What can hang from each mark:
E: R W
Q: A D E L
R: D E
L: W
D: Q R
G: E P
P: Q
S: Q
W: E L

Each row was made from one small tree. The marks that hang from a mark follow it in brackets, in alphabetical order. Every link used is in the known rows. Write each row's tree.
Known rows:
D[Q[E[W] L] R]: [-18.6   8.6  -6.9   5.4  20.7  15.1  23.5   1.3  10.7 -19.0  17.8  -7.2
   6.6  -1.6  12.0 -12.1  -3.5 -65.0   7.0  -6.9  -6.4 -11.6 -27.0   4.5
  -4.0]
P[Q[E L[W]]]: [ -0.5 -10.0  17.9 -27.3 -22.0 -14.2 -13.9  10.4  36.8   2.5 -10.5  14.0
   6.7  -7.7  -0.1   0.6 -23.0  10.5  14.5  19.7   1.3  -7.6  20.8 -24.0
  -8.0]
G[E[W]]: [  9.1  -4.7 -25.1  12.8 -12.2 -12.3 -29.8  -1.3   0.1  11.2  -4.0   3.8
  17.7   4.9  -8.4  15.2 -10.5  43.9  -6.2   3.3   7.7  11.4  20.0   4.8
   0.7]
G[P[Q]]: [ 29.7  -7.5 -10.5   2.3 -13.0 -24.4 -47.6 -16.6  14.0  21.7 -18.6   4.0
   7.9 -54.3  -8.2  -0.6 -16.4  43.3 -34.0  12.4   7.0  21.1  30.6 -35.2
   3.4]
L[W]: [  1.1  -4.1 -35.0   4.5 -19.7 -29.9  -8.1   4.8 -23.9  -1.6 -10.7  -1.0
   3.1 -22.1  -9.5  24.0 -14.7  12.4  10.5 -26.8  11.1  17.9  26.2 -30.3
  23.9]
Q[A L]: [  0.7  -1.6   8.6 -35.7 -17.3  -6.4 -19.7  13.4   6.5  -1.3 -16.2 -14.1
 -14.7  26.7   3.6   3.4   8.8  10.1  -6.0  25.5  10.9  18.4  15.3 -22.4
   7.3]
R[D[Q[A L]] E[W]]: [ -7.1  -2.0 -18.8   3.9  19.4  16.9  -7.0   5.2  38.3   8.7  31.5  -3.4
  -5.4  63.6  -6.9 -36.2   5.4 -22.7   5.3  -6.5 -11.0 -18.4 -30.9  34.0
   0.0]
S[Q[D[R] L]]: [  0.3   0.2   4.7 -14.0  -5.7   5.9  33.1   4.0 -10.0   5.9 -10.1   3.2
   1.2 -14.2  13.3  -0.7   4.0  12.8  20.5  12.5  -3.3   1.2  18.6  -8.7
  11.8]
G[P[Q[D]]]: [ 25.8  -5.7   1.3  -4.3  -8.0 -18.7 -41.5 -18.0  12.0  18.9 -21.5   5.9
   3.9 -50.5  -5.6  -6.7 -15.3  44.5 -28.7  11.8   4.5   6.6  23.9 -24.2
   1.0]
D[R]: [  7.8   1.8 -18.0  34.2   6.5  -4.0   7.2  -4.1 -32.9   5.9   0.2  -6.5
  -3.2 -56.2  -1.2   9.6   3.2  -7.7  -7.8 -18.0   5.5  36.9   8.0 -10.6
  13.7]
R[D[Q[E L]]]: [ -2.3  -5.6 -19.3   0.8   3.4  13.2  10.9   5.4  17.8   6.6   3.4  -4.0
  -4.7   8.7  -3.1 -10.8  -1.5 -29.6   5.3 -21.1 -11.6  -5.2 -12.9   8.9
   9.6]
E[R[D[Q[A]]] W[L]]: [ -8.9  17.0   3.1  43.2  17.8  15.0  20.2  -8.7 -16.4  -9.0  21.8  -2.7
   4.2  35.6  -5.9  18.9  19.3  -3.5  -2.9   7.4  -2.2  -7.1   4.5  17.4
   7.4]
D[Q[A E[W]]]: [ -0.7   7.7 -21.0 -19.7   5.4  -2.9 -17.3 -11.6   6.6  -5.8   4.3 -12.6
   8.2   5.5  10.7   3.2  -0.3 -50.7  -0.2  -1.4   6.2   5.6 -15.4 -13.2
  -8.5]
D[Q[E L]]: [ -8.6  -4.4 -17.3 -22.1  -3.2   3.0   1.3   3.4  15.7  -8.6  -2.4  -7.1
   6.4  -2.4   8.2  -5.8 -13.7 -42.9   7.2 -10.9  -3.5  -7.8  -6.7 -20.9
   0.9]
P[Q[A D E[R]]]: [ 12.7   6.2  46.2 -21.3  -1.0   0.7 -22.3 -16.2  10.7   9.5 -12.3  10.5
  -1.1 -25.1   8.6   0.2   0.2   5.8  -0.9  30.1   3.1   0.6   3.8   2.3
 -27.2]
W[E[R[D]] L]: [ -1.5 -15.2   8.2  32.8 -15.8  -1.5  38.8  11.3 -59.9 -11.5 -18.7   3.4
  -2.0 -19.3 -10.4  43.3  10.8  42.3  -6.8 -21.7   4.1   2.4  16.4 -10.1
   6.5]
S[Q[D[R] L[W]]]: [ -5.3   1.6   2.0 -18.1  -9.1  -1.1  37.9   7.1 -11.7  -1.1 -10.0   5.2
   1.9  -7.2  11.4   1.7   0.2  13.8  27.0   6.2  -3.1  -6.8  17.8 -10.9
  14.8]
D[Q[A L] R[E]]: [ -7.3   8.1  -3.8  -7.9  22.3  17.2   9.2  -2.8   6.1  -7.9  18.4 -15.4
 -10.4  -2.6  12.0 -35.2  13.4 -49.2  -9.5  -2.0  -8.3  -1.3 -34.6  -8.5
  -7.2]
P[Q[E L]]: [  5.1 -11.7  20.3 -23.4 -18.7  -7.4 -18.8   7.8  38.3   9.4 -11.0  11.9
   6.0 -14.5   1.5  -2.1 -19.5  10.0   8.0  25.7   1.1   0.6  21.6 -21.9
 -10.8]
L[W[E[R[D[Q[A]]]]]]: [ -0.1  -0.1 -18.2  10.1 -11.3 -16.2   5.4   0.8 -39.7 -11.5  -7.3   0.2
   1.1 -24.2  -6.2  34.5   0.5  -0.8   2.9 -25.7   6.6   2.2   2.8 -10.7
   5.4]
P[Q[E[R]]]: [ 15.8  -2.4  17.3   6.3  -8.4  -7.6 -22.0 -11.4  12.4  14.7  -5.0  14.3
  12.1 -45.9  -0.1  11.5 -14.1   6.7  -1.0  16.3   3.1  15.7  21.4 -13.6
 -16.0]

Write each row's tree:
[  6.8  -0.8  28.4 -21.4 -17.5  -5.2 -16.2   5.9  18.1   3.9  -9.1   6.6
  -6.8  -6.1  -0.4   7.5   4.1  20.1  -1.0  36.6   1.6  -4.0  17.8 -23.0
 -10.8] => P[Q[A L[W[E[R[D]]]]]]
[-12.7  11.9  -5.2  -2.0  26.8  17.6   6.7  -2.1  13.0 -11.8  27.5 -14.1
  -5.4  17.5  11.3 -32.6  12.4 -52.7  -4.2   5.8  -6.1  -8.4 -35.7   2.2
  -8.0] => D[Q[A L] R[E[W]]]
[ -4.5  -0.3 -12.6 -15.0   1.2   8.4   8.3   5.4  17.7   0.9   1.3  -7.2
  -9.5  24.7  -0.7 -10.8   5.3 -30.9   4.6 -15.2  -8.7  -7.0 -18.9   7.2
   6.1] => R[D[Q[A E L[W]]]]
[ -2.0   6.3  16.7 -28.2   1.2   7.3  20.8   2.0   2.2   3.3  -0.9  -0.2
  -2.3  24.2  16.2 -11.6  14.1   9.7  17.2  28.8   0.4  -2.2   2.5   6.7
  -0.8] => S[Q[A D[R[E[W]]] L]]
[ -9.7   1.6 -15.9  10.5  21.6  17.1  18.2   0.4   5.1  -6.5  21.1  -8.9
  -3.0 -18.5   6.9 -33.3   0.4 -46.9  -1.9 -16.8 -12.1  -6.1 -26.5  -8.3
   1.0] => D[Q[L] R[E]]
[  0.5  -5.7 -19.6  17.8 -18.7 -26.0   2.4   4.6 -47.3 -11.3 -12.6   5.1
   6.7 -36.1  -9.5  45.0 -10.6  17.0   7.0 -28.2  12.3  10.7  19.1 -15.8
  10.2] => L[W[E[R]]]
[-13.9   6.1  -6.5  -2.6   8.5   9.4   3.3  -1.8  15.2 -14.9  11.8  -3.1
  12.9  14.7   7.4   2.0 -10.1 -46.8   8.9   0.4  -3.3 -15.3  -8.0   0.4
  -4.4] => D[Q[E[R W] L]]
[-25.7   5.0  47.5  -9.2  10.5  13.3  14.0   9.3  15.4 -20.9   0.8  12.3
   4.1  54.8   4.8   0.8 -13.6  -4.9  25.5  11.7  -0.2 -36.2  -8.9  58.0
 -10.2] => Q[D E[R W] L]
[ -1.9  14.1 -20.0  13.3  30.3  11.2  -0.7 -14.8  -4.8  -4.0  28.1 -14.2
  -1.1 -10.5   9.6 -23.8  13.9 -54.4  -9.8  -7.2  -2.3   7.0 -35.1  -0.4
  -8.7] => D[Q[A] R[E[W]]]
[ -7.8  -7.7 -30.1  24.8  17.2  12.8  11.0   3.6  19.3   8.3  29.5   0.5
   0.7  45.3 -12.3 -27.6   0.8  -9.5   7.2 -26.0 -12.3 -18.7 -21.6  22.5
   8.3] => R[D[Q] E[W[L]]]
[  1.0  13.3  20.2   6.5  10.3   0.9 -13.7  -9.6   1.9  -1.7   7.7  -0.1
   3.5  40.7   0.9  16.0   9.8 -16.4  -3.4  10.3  10.3  18.3 -14.5  46.3
 -16.2] => Q[A E[R[D] W]]
[ -2.8   8.0  14.2 -36.4  -8.9  -1.0  28.9   3.9  -9.9  -2.4 -12.8  -1.6
  -5.4   8.6  16.6  -0.9  13.0  11.2  19.3  21.0   1.0  -1.3   9.8 -11.1
   6.6] => S[Q[A D[R] L[W]]]
[ -3.6  -1.2  46.5 -55.0 -14.9  -6.1 -15.0   5.9  35.0  -2.5 -17.8  10.2
  -6.4  13.7   8.5 -10.8  -8.8  10.1  14.4  33.2   1.5 -22.9   3.5  -8.0
 -19.2] => P[Q[A D E L[W]]]
[  0.7  10.1  -6.0  34.8  10.0  11.9  12.6  -8.1 -15.5   1.1  10.4  -0.2
  -1.4 -13.5  -6.4  10.6   6.5 -13.2  -2.8 -13.3  -8.3   3.6   4.7   9.8
  10.9] => E[R[D[Q[L[W]]]]]
[ 22.8  -0.7  21.4   2.2 -13.9 -13.6 -40.8 -15.7  25.6  11.8 -17.5  16.2
  16.9 -21.2  -9.4  -5.9 -15.3  81.6 -42.0  28.0  -4.0  -7.4  23.5  -4.1
 -16.4] => G[E[R] P[Q[L[W]]]]
[ 11.5  -9.3  -7.3  38.0  -6.9  -2.3   4.5   0.5 -48.8   2.9  -9.5   4.8
   2.1 -45.9  -9.4  41.8   3.7  15.4  -7.4 -20.9   6.5  18.0   9.3  10.1
  -0.3] => W[E[R[D]]]
[ 20.4   4.8  -4.6  36.7   4.7  -6.8 -36.4 -20.2   9.0  14.2  -1.4   9.8
  19.3   7.2 -15.8   3.0  -5.9  68.2 -42.3   7.1  -0.6   2.4   8.6  38.0
  -6.0] => G[E[R[D] W] P]
[-15.6   3.3  39.7 -45.6 -11.5  -2.1   5.6  14.6 -16.6 -23.1 -23.3  -3.1
 -19.7  33.8   6.5   8.2   8.8  17.0  11.5  14.4   6.6 -26.9  -3.8   7.3
  -2.9] => Q[A D L[W[E[R]]]]
[ -7.8  -0.4  16.2 -27.6 -18.0  -8.3  -0.3  18.0  -7.8 -14.6 -14.3  -6.2
 -14.7  34.3  -1.3  16.5  10.3  13.2   0.8  12.5   7.9  -1.0   3.9  -4.9
   3.1] => Q[A L[W[E[R[D]]]]]
[ -1.6 -15.1   7.4  26.4 -20.4  -9.3  31.3   9.6 -66.7 -16.0 -22.5   2.2
   3.0 -29.2  -7.1  49.8   5.8  43.5  -7.3 -16.8  10.1   7.4  24.2 -25.5
   4.6] => W[E[R] L]
[ -4.2 -12.8 -19.9  31.4   8.4   3.8   6.1  10.4  14.2  13.8  22.1   5.7
  -2.0  51.6 -18.8 -18.6  -1.3  22.0   8.0 -23.0  -5.2  -4.4  -8.2  33.9
  12.4] => R[D E[W[L]]]
[  6.2 -10.3 -35.7  19.7  14.7  11.9  -2.2  -2.8  14.8  21.0  20.7  -1.0
  -4.6   3.9 -10.6 -32.4  -1.6 -18.0  -0.2 -37.1 -14.0  -0.6 -23.8  17.4
   6.5] => R[D[Q] E]
[ -3.8  -1.5 -12.2  38.5  14.8  -1.2  12.7   1.4 -17.4   0.5  17.8  -0.7
   1.0  -9.7  -5.4  -7.8   0.6   1.7  -1.3 -17.9   3.2  17.3  -5.4   9.3
   7.5] => D[R[E[W[L]]]]
[  4.8  11.6  19.6 -11.9  11.1   4.2  -1.4 -10.1 -31.9   0.4 -13.5 -11.5
 -20.7 -20.2   9.8  -3.7  20.4  -3.2  -6.3   2.9   7.3  13.9 -11.1   7.6
  -1.2] => Q[A D[R]]
[ -3.3  -6.3 -18.8  -6.4  10.2  11.6  -0.4   6.2  27.6   9.3  18.4  -3.8
 -12.2  39.3  -7.0 -38.6   4.0 -17.7   2.5 -21.9 -13.9 -13.4 -29.8  17.6
   3.4] => R[D[Q[A L[W]]] E]
